Each row comes from the steps of one path. Every step used is in the known rows, and no mark comes twice. Write the path behind each row, first mark first.
Known rows
nusu > fida > mobep > bolase > sadutil > beme: 19	-32	1	-35	65	-1	-10	10	-27	1	-33	-42	3	9	20	68	-11	-21	6	33	6	-45	19	5	-28	-8	-35	8	42	-23	3	-16	5	-4	36	-8	-19	31	8	19	-3	-5	-2	-32	10	-14	-4	16	10	2
fida > mobep > bolase > sadutil > beme: 0	-14	9	-19	78	15	-12	12	-47	6	-29	-30	-2	3	40	40	-18	-15	8	12	-1	-30	8	-23	-19	-12	-9	16	18	18	2	-18	5	-3	45	13	-17	26	4	14	-3	-1	-16	-33	5	-16	-15	16	-36	-5
nusu > bolase > sadutil > beme > giru > fida: 0	16	15	-5	10	-9	-7	-48	-31	14	7	7	3	-27	2	12	3	9	4	-8	0	-1	-9	-30	-2	-12	0	-43	-8	-51	-25	24	-4	15	-19	-19	-23	11	23	9	-18	14	20	15	-38	6	19	11	-46	-4
mobep > fida > giru: -1	10	9	18	-12	-22	-7	23	16	0	9	23	1	-27	-23	5	-13	-8	-4	-2	8	20	5	25	3	11	13	14	12	54	-19	-4	-6	-31	-23	-7	7	-4	-4	-29	8	0	-4	-7	39	3	-19	2	18	-20
giru > beme: -3	49	0	3	-28	0	8	7	13	-12	22	-1	7	-4	-21	0	15	16	-24	-4	-8	26	-38	-12	7	12	41	11	15	16	-3	-6	-12	2	4	3	0	-12	1	7	20	-7	-8	19	23	-11	-8	17	14	-18
giru > fida: 6	35	-2	1	-12	3	3	1	12	-18	28	2	-1	-11	-10	-1	-16	14	-29	-24	2	9	-6	-28	4	19	28	-56	12	-36	-3	-3	8	9	-10	-17	8	-14	-14	-1	4	-7	-10	16	20	-4	-6	18	11	-19
fida > giru > beme > nusu > bolase > mobep: 12	11	0	12	-91	-14	14	17	-23	-32	0	14	-2	47	0	-15	31	8	-2	5	-10	31	0	13	-17	5	62	11	-33	4	5	8	8	-29	-1	-6	11	-18	-7	-9	5	-10	31	8	29	12	0	-13	8	11
fida > giru > beme: -2	51	8	-5	-41	-11	14	7	6	-4	19	5	11	-4	-6	-4	20	24	-14	-3	-4	41	-18	-8	-6	14	52	12	14	30	-21	-4	-20	-27	-18	5	3	-12	3	-10	29	-15	-3	16	46	-4	-20	4	14	-11
sadutil > fida > giru > beme > nusu > bolase > mobep: -9	20	14	-2	-82	-10	20	15	-20	-26	-4	16	2	43	-6	-55	23	-5	12	24	0	27	-3	23	9	5	40	-4	-17	-9	-14	7	12	-29	-7	-6	-3	18	-11	-8	-1	6	27	7	21	13	13	-10	-14	15
giru > beme > nusu > bolase: 5	42	-17	23	-35	-17	23	7	23	5	28	4	1	8	-14	-13	16	18	-9	9	-12	42	-23	1	-11	4	43	16	-34	9	10	8	-22	-3	26	-9	17	-23	3	10	5	4	27	31	-4	-7	11	2	-15	7
fida > nusu > bolase > sadutil > beme: 1	-13	2	-15	11	8	-44	3	-29	0	-6	9	-3	-43	32	18	-6	12	4	14	-23	-21	-12	-11	-37	-6	-49	-23	-26	24	5	24	-1	13	36	2	7	39	2	-21	-20	-3	10	-7	-21	31	10	14	-41	-26
nusu > bolase > sadutil > beme > giru > fida > mobep: 0	1	4	-17	61	16	6	-49	-44	23	-21	-20	4	-36	11	28	0	8	13	1	4	-16	28	-32	4	-29	22	-33	-9	-51	-2	16	-7	12	-10	1	-22	10	20	0	-10	11	16	4	-61	-7	7	2	-28	0
beme > nusu: 10	0	-8	16	3	1	12	19	28	-5	14	10	-11	-4	-20	0	-1	9	-6	-22	1	15	-10	0	-1	12	-3	2	-21	-12	19	-13	2	-4	5	17	11	-15	-4	-5	1	9	-20	15	13	-5	-17	6	-21	1
sadutil > beme > nusu > bolase > mobep: 21	-24	3	11	-33	0	1	26	-11	-32	-18	15	-13	19	2	24	29	16	6	-5	-11	-9	-3	14	-27	-3	-22	8	-15	-8	14	9	36	-2	36	-4	5	19	6	-8	-39	13	8	1	-11	0	12	5	-41	12
sadutil > bolase > nusu > beme > giru > fida > mobep: -21	-17	6	-11	80	29	34	-45	29	32	-15	-23	24	-17	12	-35	0	-4	16	-10	5	-28	14	-44	30	-9	-4	2	60	-40	-5	-4	5	6	-23	14	-20	0	28	-5	5	-14	-29	-4	-25	5	2	-13	60	26
sadutil > bolase > nusu > fida > mobep: 7	-29	3	-10	80	18	-2	18	32	7	-22	-3	22	-23	25	33	-20	-9	4	19	23	-15	27	-13	0	0	-11	38	76	-35	17	-16	17	-8	17	-5	10	37	6	-8	9	-21	-42	-10	11	-14	-7	-1	57	5
bolase > mobep > fida > giru > beme: -4	26	12	-13	-84	-14	8	23	-37	-25	-7	14	5	6	-21	-4	15	-1	-11	7	2	7	-7	34	3	13	62	22	3	64	-21	-7	2	-20	-40	-21	1	-8	3	-20	21	-12	0	-13	39	-2	-7	4	43	-12
beme > giru: -10	5	-1	13	10	2	2	-43	20	4	12	14	-1	-3	-10	0	2	18	0	-21	15	21	-12	-1	30	0	-11	9	2	-4	-8	-3	-9	18	-24	11	-3	-19	2	6	2	14	-7	15	-10	-18	-3	-2	-19	-3
fida > mobep > bolase > sadutil: -5	-25	-9	-9	59	18	-22	10	-43	5	-27	-34	11	10	36	9	-39	-19	-9	8	8	-24	12	-18	-7	-7	17	14	-11	-5	23	-18	-14	2	44	13	-13	3	-11	22	16	-12	0	-28	17	-24	-18	9	-15	-18
beme > giru > fida > mobep: 2	16	2	-10	45	16	27	-47	2	14	-6	-26	5	-4	-6	8	-9	10	-4	-24	15	8	30	-29	16	-12	41	-43	5	-64	11	-9	-4	6	-37	15	-4	-34	-7	0	15	5	-9	2	-29	-23	-21	1	22	6
bolase > sadutil > fida: -31	3	12	-5	30	13	-15	10	-22	-16	-8	9	8	-30	-12	-44	-47	-12	-4	19	23	-19	-11	-12	20	7	-19	-9	12	-20	-5	-2	-6	5	1	-6	-1	36	-7	-6	7	8	-22	0	7	-5	-1	22	-42	-25
bolase > mobep > fida > nusu > beme > giru: -14	-51	-8	-5	-68	13	-7	-29	-16	-1	-22	-8	-5	25	-13	-44	9	-11	13	3	-2	-32	8	46	10	-7	-55	-5	1	37	2	12	6	24	-48	13	-1	-13	-5	-6	-5	-1	-6	-19	-34	24	10	-22	55	8
giru > beme > nusu > bolase > sadutil: -5	24	-15	25	-16	-1	13	18	-24	-3	12	13	19	-13	-6	-29	5	5	-1	9	-14	-11	-24	-17	-1	-1	36	9	-61	7	15	22	-34	0	19	-2	0	-18	11	18	0	0	20	28	-11	10	6	-2	-36	-2
sadutil > beme: 7	18	18	-10	24	4	-9	11	25	-19	10	-1	-19	-28	-4	34	21	16	-10	-10	0	3	-36	-6	-14	14	-28	14	33	9	-2	-4	19	8	6	2	3	17	5	-7	-7	8	-33	9	12	5	-4	36	-23	-19
sadutil > bolase: -3	28	8	28	14	-1	-10	15	21	-16	10	25	6	-62	12	-9	-14	-3	-11	1	3	24	-23	-3	28	11	3	6	16	-2	-13	-8	11	7	21	1	8	6	-19	-12	0	-16	-59	15	12	-4	3	18	-4	-17
mobep > fida > nusu > beme > giru: -19	-18	-19	-11	-17	-7	-1	-36	29	22	5	-12	-12	-8	-18	-40	8	-3	14	-6	-2	-8	5	36	21	-11	-59	0	-8	45	-3	7	-23	17	-45	22	2	-10	4	-11	-3	7	-6	2	-40	24	7	-19	38	11
sadutil > bolase > mobep > fida > nusu > beme: -11	-33	8	-7	-74	3	-23	18	-16	-27	-25	5	-4	-36	16	-42	-17	-32	11	16	-9	-43	-1	44	16	14	-55	-8	10	50	-3	1	20	14	9	-2	9	14	-19	-12	-11	-17	-54	-19	-4	34	20	-2	68	-7

Write each row's path
10	-28	-10	-11	18	-3	-13	20	44	-1	16	-3	13	25	-13	20	-3	11	-10	2	20	3	-2	-6	-7	23	-36	32	61	-36	24	-6	3	4	-5	-17	24	30	15	11	-5	-12	-1	10	31	-10	-4	-7	33	5 -> bolase > nusu > fida
33	-14	0	-3	-19	-21	19	17	32	-2	8	10	-4	4	-35	26	1	5	0	-5	11	17	14	19	-18	10	-18	-10	-1	-36	7	-6	-1	-34	-34	9	11	-15	-17	-10	-2	-2	1	9	49	-1	-13	-14	34	23 -> beme > nusu > fida > giru
19	16	5	3	29	-3	26	25	27	2	9	4	-23	-13	-21	32	31	18	7	-17	-2	-7	-25	-6	-14	13	-31	7	-11	-1	-4	-12	12	0	5	16	7	11	9	-10	-16	20	-29	15	8	5	-1	12	-19	8 -> sadutil > beme > nusu
-8	-9	-12	6	-4	11	15	-45	31	-3	10	-11	2	2	-14	-51	16	22	4	-17	4	12	-29	-1	22	2	-48	14	35	3	10	1	-8	11	-20	24	-1	-17	8	21	-9	9	-2	17	-18	8	-1	-2	6	5 -> nusu > beme > giru
-9	44	14	-4	-44	-24	15	16	3	8	19	10	-4	-20	-32	1	13	-3	-11	9	-6	29	-16	24	-6	15	51	26	-2	69	-34	-7	-20	-23	-33	-8	6	-10	4	-14	26	-6	8	6	44	0	-6	3	38	-10 -> mobep > fida > giru > beme
-21	-24	-5	-38	61	31	34	-43	27	25	-9	-53	12	39	-8	-37	7	13	13	-20	9	-26	17	-45	13	-10	1	15	53	-38	18	-5	-1	4	-31	18	-4	-4	25	-1	9	-3	6	-1	-21	-5	-13	-14	41	23 -> bolase > nusu > beme > giru > fida > mobep
-42	-22	0	-29	93	6	-11	17	19	27	-15	-29	4	72	32	-18	-26	-34	7	21	21	-23	34	-19	15	-5	-1	42	61	-25	4	-28	1	-1	48	-3	-13	49	-3	5	21	0	4	-33	6	-16	-2	-11	-7	10 -> sadutil > fida > mobep > bolase > nusu
5	16	-20	8	-27	1	-16	-50	10	18	22	10	0	6	12	-18	-2	4	2	-23	-13	29	26	-9	11	-7	2	-67	-22	-42	-2	27	-3	16	-22	-2	-7	-31	-14	5	-7	0	28	15	-47	8	13	-7	2	1 -> beme > giru > fida > nusu > bolase
5	-10	-16	5	-81	11	-24	-48	-33	-24	-2	13	-8	34	22	-18	2	1	5	-16	-7	8	24	3	15	-10	8	-79	-27	-59	10	30	20	19	-27	-15	-12	-16	-20	-4	-10	-7	21	-5	-53	13	11	-17	13	8 -> beme > giru > fida > nusu > bolase > mobep
21	-42	-12	-3	43	1	22	20	-31	19	-31	-38	8	25	4	29	-40	-32	13	26	16	-44	42	1	-13	-11	-13	0	-23	-45	33	-15	-12	-9	29	3	-3	-9	-8	41	2	-3	7	-18	16	-25	-6	-10	14	23 -> beme > nusu > fida > mobep > bolase > sadutil
-4	2	-4	-3	-17	-2	-22	21	5	2	6	8	-16	-26	-4	-2	-21	-10	-8	0	-1	-4	14	28	-3	5	-21	-3	-31	53	-4	2	1	9	-10	3	19	-2	-21	-16	13	-8	-20	-12	-9	3	-6	-3	22	-18 -> mobep > fida > nusu
9	40	-2	2	-21	-14	43	23	17	8	19	6	4	0	-28	-7	33	14	-3	-15	-10	37	-12	1	-10	11	54	7	-26	18	-18	-3	-17	-33	-27	16	9	-31	-3	-12	19	-1	-1	20	51	5	-18	-11	12	13 -> fida > giru > beme > nusu
0	-5	-2	-2	25	17	-7	2	6	-1	-11	-33	2	39	38	10	-25	-11	-5	4	9	-5	13	-7	-6	1	21	21	18	10	18	-27	4	1	48	14	-4	-10	-12	20	17	-8	7	-24	5	-20	-30	14	0	-6 -> fida > mobep > bolase
-4	41	3	14	-38	-29	40	26	14	25	17	12	-1	-14	-43	-3	22	-3	-1	-3	-4	14	-3	20	-16	10	54	24	-43	56	-24	-4	-23	-23	-38	-5	-2	-29	5	-18	21	3	-3	5	42	1	-1	-17	27	10 -> mobep > fida > giru > beme > nusu
11	6	-15	37	-11	-12	1	14	32	-9	21	20	-2	4	-8	-15	0	5	-4	-10	1	22	-8	-2	-4	-1	1	10	-29	-13	26	9	4	-1	37	-3	11	-14	-7	15	-9	6	26	19	-13	-9	7	3	-38	1 -> beme > nusu > bolase
-3	-25	-3	-7	104	11	1	-42	-46	27	-35	-31	0	-2	34	45	-5	-14	24	3	8	-32	11	-21	8	-28	-7	19	10	1	-15	-15	-7	8	5	15	-32	18	17	15	-1	11	-8	-26	-24	-11	-2	3	-52	7 -> fida > mobep > bolase > sadutil > beme > giru
22	2	5	14	14	-7	10	16	32	-6	12	15	-12	-12	-9	20	30	5	1	-2	-13	11	-26	0	-25	-8	-27	8	-6	2	7	8	14	1	37	-4	2	10	12	-5	-29	21	18	11	-17	0	10	14	-49	8 -> sadutil > beme > nusu > bolase
11	-20	-13	-6	-76	15	-43	7	-21	-32	-9	10	0	30	44	-9	-6	4	-11	5	-8	4	3	15	-19	6	-17	-18	-19	-3	28	14	19	8	30	-2	26	5	-28	-6	-4	-17	12	-11	-24	9	-2	5	-4	-19 -> fida > nusu > bolase > mobep
-7	-21	-2	4	30	-11	-34	-31	-31	28	-7	15	-6	-45	3	19	8	-17	30	7	-7	-20	10	19	1	-26	-50	-10	-36	48	-19	25	-11	24	-17	-1	-16	31	22	-26	-25	17	9	-9	-71	25	27	-11	-32	-9 -> mobep > fida > nusu > bolase > sadutil > beme > giru
7	22	6	-35	16	11	7	-52	6	15	14	0	-26	-12	-9	34	27	23	13	-29	-6	-2	4	-16	-14	-8	-24	-76	-13	-27	-30	-1	5	25	-38	2	-17	-5	3	-15	-6	10	-30	12	-33	25	6	2	16	13 -> sadutil > beme > giru > fida > nusu
-9	-6	1	6	20	-9	-34	13	-30	8	3	-9	16	18	30	-13	-42	-19	-14	11	2	-14	-8	-12	19	6	-4	6	-10	4	-3	-2	-28	6	36	-7	-12	1	-3	41	-1	-1	-5	-14	27	-15	-6	6	-42	-16 -> mobep > bolase > sadutil
-16	-14	1	1	34	-9	-30	11	22	16	12	-11	14	68	31	4	-2	-9	-11	-3	6	-1	-17	-14	8	11	-14	46	35	0	2	-13	-3	2	36	-14	-6	21	20	34	8	-7	8	-23	29	-6	8	-11	-11	4 -> mobep > bolase > nusu
15	-21	6	17	-45	-20	0	34	-23	-7	-16	28	-10	-3	-14	23	22	-11	15	8	-11	4	6	38	-27	-5	0	17	-28	40	-17	9	28	-26	-1	-9	2	11	9	-28	-18	15	25	-15	14	16	12	-15	-19	7 -> sadutil > beme > nusu > bolase > mobep > fida > giru
6	-25	-9	36	-66	-18	-4	26	-10	-16	-5	26	4	23	-23	-11	-12	-25	-3	8	-3	-11	13	36	10	-2	7	20	-43	23	23	14	17	3	20	-22	12	-14	-3	-2	-17	13	28	-3	-13	-8	11	-9	-12	7 -> beme > nusu > bolase > mobep > fida
